Each row was made from one walk, in order. Every step used is in the known rows, and no mark comes twice. Write each row's walk.
Known rows
P, M: 4 161 -254 175 -11 -34 -148 86 16 -130 -53 -3 27 59 37 101 20 -126 -111 130 13 38 267 135 -81 -67 -145 -7 -128 -180 -74 14 -243 81 27 50
G, U, S, L, N: -104 118 92 -160 -189 -104 122 -47 -29 4 137 35 18 -25 68 -15 -180 -49 -30 -184 -19 236 -8 121 -79 -40 -197 68 -23 -74 -38 -310 -34 -49 127 -84
B, L, Y, F: -77 37 -89 27 85 -58 82 -106 -385 188 -179 123 -98 -266 -75 -367 -48 35 -60 123 -59 82 148 85 105 101 138 -57 -112 -148 -24 -8 -32 -78 81 -56
G, U, S: -232 -116 61 -234 -191 -167 44 52 63 -129 214 41 4 140 56 121 -24 -5 4 76 -23 53 123 131 -99 173 -273 49 -67 73 51 -237 -189 38 -10 53
F, Y: -316 -396 -82 170 -296 -117 -40 107 -146 39 -111 36 -107 -38 -100 35 339 -186 -108 336 58 -62 125 155 -96 59 113 56 -30 -63 -61 144 -5 85 -153 122
U, G, L, B, P, M: 278 453 -127 -115 31 -65 -78 -71 -160 8 356 -29 31 -60 15 -1 -252 -133 134 -284 -95 117 -30 24 -116 6 -154 -43 47 286 18 -298 74 68 78 -2
N, L, Y, F, E: 0 -92 -82 17 98 -13 -55 -2 -219 147 -286 147 -31 -38 -48 -189 241 -12 -166 261 -44 170 -53 20 76 15 290 252 -199 86 262 29 118 114 82 95
A, X: -45 -370 -90 -116 -27 67 132 229 136 83 -191 -185 -41 60 -88 121 252 25 29 430 -110 7 305 -198 -20 -6 -161 -57 126 114 46 -216 196 88 164 286
B, P, M, L: 68 -29 -171 -24 73 53 -85 55 46 -71 122 -203 256 -95 18 -93 -63 20 -148 79 -153 -108 65 167 -43 -116 -141 -228 -82 -103 -32 -2 -166 -60 -12 -80
P, B: -114 -103 -216 -79 -192 -59 2 76 100 -201 -7 124 -167 178 61 27 38 -51 61 176 -48 -434 153 -28 -118 -2 -179 59 -127 -123 19 85 -60 183 9 194
S, L, E: 110 135 131 131 -110 103 -52 27 191 99 -133 -78 -34 -73 -29 46 -61 41 10 -132 127 74 135 -251 -12 -316 154 118 74 -127 -59 94 151 -43 -29 -103
L, E, F: 56 -250 103 110 -4 110 -128 -22 388 36 -46 -111 -20 47 -47 -77 226 -91 69 185 135 -144 96 -285 196 -32 162 57 -90 187 136 21 74 -6 -339 86
M, L, N: 76 71 127 84 -84 -10 33 -1 -14 184 7 -48 -23 -176 -63 -180 57 -68 -61 -101 -8 158 -164 115 84 -178 178 -189 160 -147 -24 113 219 16 184 -5
U, G, L: 126 374 25 -99 -82 -156 4 -41 -175 34 355 46 -83 5 7 38 -104 -127 112 -151 35 176 213 3 -84 21 -45 -59 103 193 87 -194 74 111 128 -12
S, U, G, L, M, P, B: 76 196 73 108 68 99 151 5 18 -232 247 236 82 57 24 129 -163 41 88 -291 -31 -168 -270 -226 175 75 -7 108 78 83 4 1 46 5 99 29
M, P, B: -67 -246 -97 -134 -105 96 70 87 268 -143 284 35 -62 223 34 82 111 4 -26 239 5 -648 -306 -88 12 32 -124 42 -6 -3 4 260 -47 104 -113 126
P, B, L, G, U: 60 191 -36 -112 59 -88 12 -40 -148 -134 -5 145 -172 -119 -18 -103 -125 145 118 -167 -142 -325 52 -78 -70 149 -166 -56 -167 -186 -144 82 -43 -53 123 50
D, C: -65 -284 -35 79 -169 29 69 42 -148 118 76 95 -72 4 -103 -48 111 -138 -152 408 197 -175 61 86 -30 -80 9 -131 69 -80 -32 35 -284 128 12 48
N, L, S, U, G: 43 -84 6 -9 221 -24 11 -96 -165 -40 -221 187 136 185 56 175 -11 128 -16 -103 5 210 -196 -30 145 204 225 116 17 75 100 -59 87 48 4 -224
M, P, B, L, S, U, G: 103 -77 -89 -33 94 129 111 -21 88 -122 315 214 50 154 28 18 -192 112 12 -27 -11 -586 -470 -168 151 150 30 -29 28 -66 -121 240 -21 -34 -78 -108
N, L, E: 106 -65 75 -67 69 21 -125 36 71 81 -218 -72 15 -49 -112 104 271 62 -81 98 54 18 -114 -194 30 -5 140 184 -111 86 163 21 136 66 -32 2
N, L: -32 -71 20 -78 73 -70 -6 -29 -146 25 -246 -21 9 49 -3 126 244 84 -95 187 -34 149 108 50 -60 86 36 23 -113 8 149 -15 3 65 79 15
G, L: -105 190 150 -118 -78 -78 24 28 -73 47 13 -81 -104 -24 -23 6 -12 24 98 -187 -9 238 224 37 -182 -53 -100 -105 11 -30 -25 -61 32 -10 137 9
S, L: -30 128 82 110 -106 14 71 -46 -32 41 -165 -25 -45 35 92 66 -93 53 -11 -43 41 217 352 -7 -99 -218 46 -49 65 -208 -73 61 34 -46 77 -97
M, P, B, L, G, U, S: 62 8 -9 -169 51 23 73 -19 93 -93 344 66 -25 67 -4 -17 -84 113 16 -5 -21 -521 -376 -43 -6 150 -179 -47 -36 -32 -126 188 -112 -79 -27 -33
E, F, Y: -245 -405 3 332 -75 -50 -22 -109 -4 20 -193 -26 -47 105 23 -144 380 -213 -40 382 55 20 300 129 51 122 164 -149 -159 94 61 94 -77 -48 -339 110
L, M, P, B: 3 -35 -99 34 69 106 -59 79 207 -66 46 -81 -109 74 -21 73 28 -97 81 -95 97 -332 -379 -13 43 0 46 141 112 -9 -29 190 4 55 -59 116
S, L, G, U: 54 265 266 16 64 -9 62 -85 -109 -8 -109 9 -56 -101 61 71 -111 176 75 -370 -14 299 147 -56 0 -77 21 31 113 -76 -109 7 103 -126 111 -144
N, C: -165 -202 10 -199 69 -128 -21 158 -30 37 -173 85 20 13 56 88 266 -67 -170 369 91 -80 -3 50 -67 79 -69 13 -90 182 159 8 -84 152 -73 64
B, P, M, L, E: 156 -24 -142 -12 83 108 -163 88 192 -36 146 -232 259 -163 -46 -111 -45 9 -137 26 -95 -196 -79 8 10 -174 -67 -126 -85 -49 -18 23 -86 -63 -75 -84
U, G, L, Y, F, E: 170 355 -62 -16 -69 -96 -52 9 -219 140 336 187 -106 -68 -37 -211 -105 -203 48 -67 30 187 95 -50 22 -50 191 135 22 235 186 -136 182 154 134 73
P, B, L: -13 85 -192 -31 -75 -66 20 7 -88 -96 -60 125 -155 -17 8 -102 -115 41 42 95 -96 -392 217 -41 -151 34 -151 -117 -208 -289 -108 110 -89 13 99 93
A, U: -142 -322 23 65 -66 150 159 181 24 -166 -97 203 -42 80 -2 178 191 297 -110 184 -75 -66 257 -185 1 232 -241 12 -91 -61 103 18 -7 21 -28 205
N, L, M, P: 66 21 64 18 275 61 -59 -39 -45 77 -205 -145 29 -3 -47 147 212 31 -65 -47 68 114 -350 52 33 82 175 105 42 82 108 103 45 -20 38 -25
Y, F: -243 -261 -123 -107 11 -15 76 26 51 -55 -70 -1 -86 153 143 -69 204 28 24 356 87 89 107 70 -33 86 -59 113 -21 77 169 147 -35 81 -50 149
S, U, G: -41 -172 30 94 -103 21 169 21 -61 -228 180 315 125 102 50 211 -9 34 -5 150 -45 -94 126 -223 253 151 4 84 34 79 85 -81 1 108 5 80

Which walk is each row?
-198 115 47 -101 -76 -121 127 -64 -72 -28 37 108 -10 54 99 -116 -148 12 -38 -100 -9 277 65 188 -58 28 -136 145 -45 40 53 -226 -133 -49 74 -89 -> G, U, S, L, Y, F
114 73 -31 -108 188 32 -81 27 -10 -113 171 -174 249 -185 5 -90 -79 107 -94 -160 -199 -59 -86 131 15 -8 -175 -172 -67 1 -53 -36 -125 -130 21 -115 -> B, P, M, L, G, U
83 107 54 81 184 79 -24 -38 -108 152 -38 -132 -45 -213 -107 -35 -85 53 18 -98 57 -18 -141 -11 43 71 146 -129 65 -181 -159 162 -24 -182 27 -60 -> B, L, M, P
111 8 78 -65 213 -83 -50 -87 -225 52 -273 -9 -17 -33 -24 121 255 114 2 12 -7 226 24 10 40 139 107 56 0 105 103 48 113 52 87 -45 -> N, L, G
-49 -363 64 268 -88 70 -162 7 290 79 -127 -87 -40 -32 -118 -129 361 -188 -6 246 159 -158 25 -201 148 -15 255 90 -114 165 73 110 84 -25 -407 100 -> L, E, F, Y
-222 -200 -148 -22 -26 -57 76 -31 -190 87 -145 159 -126 -48 -11 -278 137 -110 -43 216 -3 50 33 125 183 58 128 201 -23 98 159 -59 28 135 -17 64 -> L, Y, F
-28 -101 27 46 95 111 -57 63 159 43 47 -158 -49 14 -54 130 90 -90 48 -60 145 -80 -328 8 108 20 140 109 193 52 -13 148 30 10 -90 55 -> L, M, P
-109 222 116 -37 -72 -109 25 -21 28 -57 23 -28 -3 52 70 91 -211 -4 38 -271 35 317 102 139 -141 -7 -142 83 32 -41 -39 -222 -129 -90 87 -77 -> G, U, S, L, M
34 108 126 -53 30 -4 202 18 -192 -60 131 314 148 -138 18 25 -40 -44 -68 -136 -38 92 -202 -180 207 69 -16 70 -7 161 89 -225 129 71 167 -9 -> S, U, G, L, N, C
138 107 177 255 15 144 -42 -121 271 89 -206 -117 -2 5 38 -77 -17 5 37 -89 134 123 228 -246 69 -269 199 -2 -11 -31 8 68 103 -140 -159 -102 -> S, L, E, F
45 96 111 25 -83 31 219 -25 -167 -93 215 269 96 -103 -6 36 -110 -26 23 -202 -74 102 -77 -199 230 42 -5 61 46 46 27 -222 155 48 185 9 -> S, U, G, L, N
-37 -33 113 -194 -20 -160 -25 -11 -41 -76 136 51 -37 21 5 110 25 42 128 -103 18 123 39 53 44 207 -133 86 92 157 -8 -117 -26 28 -11 -8 -> L, G, U, S
24 341 89 -42 111 54 -30 40 86 15 52 -145 -133 -23 -42 -12 -93 -31 154 -445 50 8 -255 22 -132 -78 -29 14 92 -6 -77 86 54 -56 120 18 -> G, L, M, P, B
-93 134 139 -124 -147 -103 51 -44 45 -58 57 34 -7 119 92 117 -208 59 78 -186 -46 237 31 83 -168 28 -212 73 12 64 -50 -230 -66 -57 27 -15 -> G, U, S, L, B
-21 -203 -298 -154 -8 48 -62 67 11 -116 136 -164 214 -69 36 -23 -35 -56 -124 209 -142 -224 118 97 -32 -35 -247 -76 -177 -53 -9 -166 -199 16 -87 -16 -> B, P, M
71 -168 -211 -139 -8 77 -98 23 33 -49 -1 -113 95 -20 18 43 -84 -22 71 41 -189 -142 -156 17 -44 18 -193 37 -59 142 -51 -171 13 54 -144 126 -> L, B, P, M
-4 283 198 -32 129 55 -25 30 45 101 54 -206 -88 -74 -67 30 -43 -16 125 -421 87 214 -223 43 -78 -67 48 -25 163 40 -67 51 73 -90 103 -31 -> G, L, M, P
70 143 -45 92 -128 -125 -17 -106 -18 66 -43 1 -2 140 86 79 -162 -67 77 -3 168 319 335 124 -101 -151 -6 -15 173 -59 -87 -25 -39 12 38 -176 -> U, S, L, G
23 -129 -102 -114 63 95 33 2 140 -18 182 44 -52 142 3 -29 -107 90 14 27 13 -556 -411 -52 -4 85 14 -75 5 -150 -150 299 -36 -43 -108 -96 -> M, P, B, L, S
38 -37 -117 -67 -194 -43 20 -107 55 73 8 -77 93 145 104 48 -268 -56 88 50 17 159 137 111 -174 -168 -133 -20 100 48 -60 -191 -14 -3 -59 -92 -> U, S, L, B, P
-29 -408 -66 -296 -102 69 3 4 42 17 34 -113 35 -15 -2 44 -17 35 150 109 -184 -194 -182 -64 -2 86 -131 36 33 233 18 -181 159 72 -193 160 -> L, B, P
-60 -151 47 56 125 30 57 -48 -167 33 -228 150 62 -39 -23 -16 -249 223 51 -120 -32 79 8 -72 116 159 178 -136 5 -299 -217 80 -13 -162 -23 -237 -> B, L, S, U
55 182 2 119 126 -31 -68 -41 -228 141 -220 -91 -91 -259 -98 -65 -123 17 70 -130 22 170 171 37 -30 55 121 -132 9 -245 -145 31 -33 -141 91 -29 -> B, L, M
90 -86 138 -43 18 50 -37 -7 86 74 -2 -149 76 -41 -15 -54 -35 140 91 -63 -153 1 -191 55 -35 -62 67 -219 163 122 -6 114 167 -40 -45 56 -> M, L, B, P
-64 213 59 -71 -42 -27 54 -12 170 -136 164 3 -9 136 93 74 -228 12 32 -276 31 -37 -199 92 -134 -17 -194 115 16 -37 -58 -78 -156 -89 53 -57 -> G, U, S, L, M, P, B
-37 -26 -7 -11 76 -93 7 -77 -336 136 -303 109 -25 -100 -99 -65 203 -21 -148 93 -93 144 18 105 108 74 184 113 -123 51 164 -146 53 107 96 -41 -> N, L, Y
-39 83 -90 88 -238 -120 23 -60 37 44 -20 -7 19 208 115 82 -175 -95 3 133 147 253 402 155 -182 -194 -70 -46 85 -127 -50 -75 -119 24 27 -128 -> U, S, L
72 -53 243 406 24 47 -167 -3 283 129 -127 -134 14 -49 -117 -188 270 -38 -42 42 128 34 -20 -43 92 -145 374 -178 52 67 35 354 114 -121 -213 6 -> M, L, E, F, Y
175 -47 -104 89 171 142 -160 -13 248 -42 90 -265 279 -97 -2 -208 -7 -21 -113 62 -90 -160 2 14 78 -140 -26 -222 -151 41 33 5 -120 -140 -186 -87 -> B, P, M, L, E, F
74 224 121 207 93 143 22 -54 81 100 -126 -151 -30 -28 35 92 -123 11 18 -275 143 181 -110 -13 -2 -227 188 46 221 -142 -116 165 69 -132 40 -134 -> S, L, M, P
189 424 -80 332 106 5 -206 42 72 -45 -142 -41 34 41 5 39 -71 -9 -35 -141 -44 199 0 173 -116 -152 12 -148 41 -108 -137 188 -86 -5 83 51 -> P, M, L, B
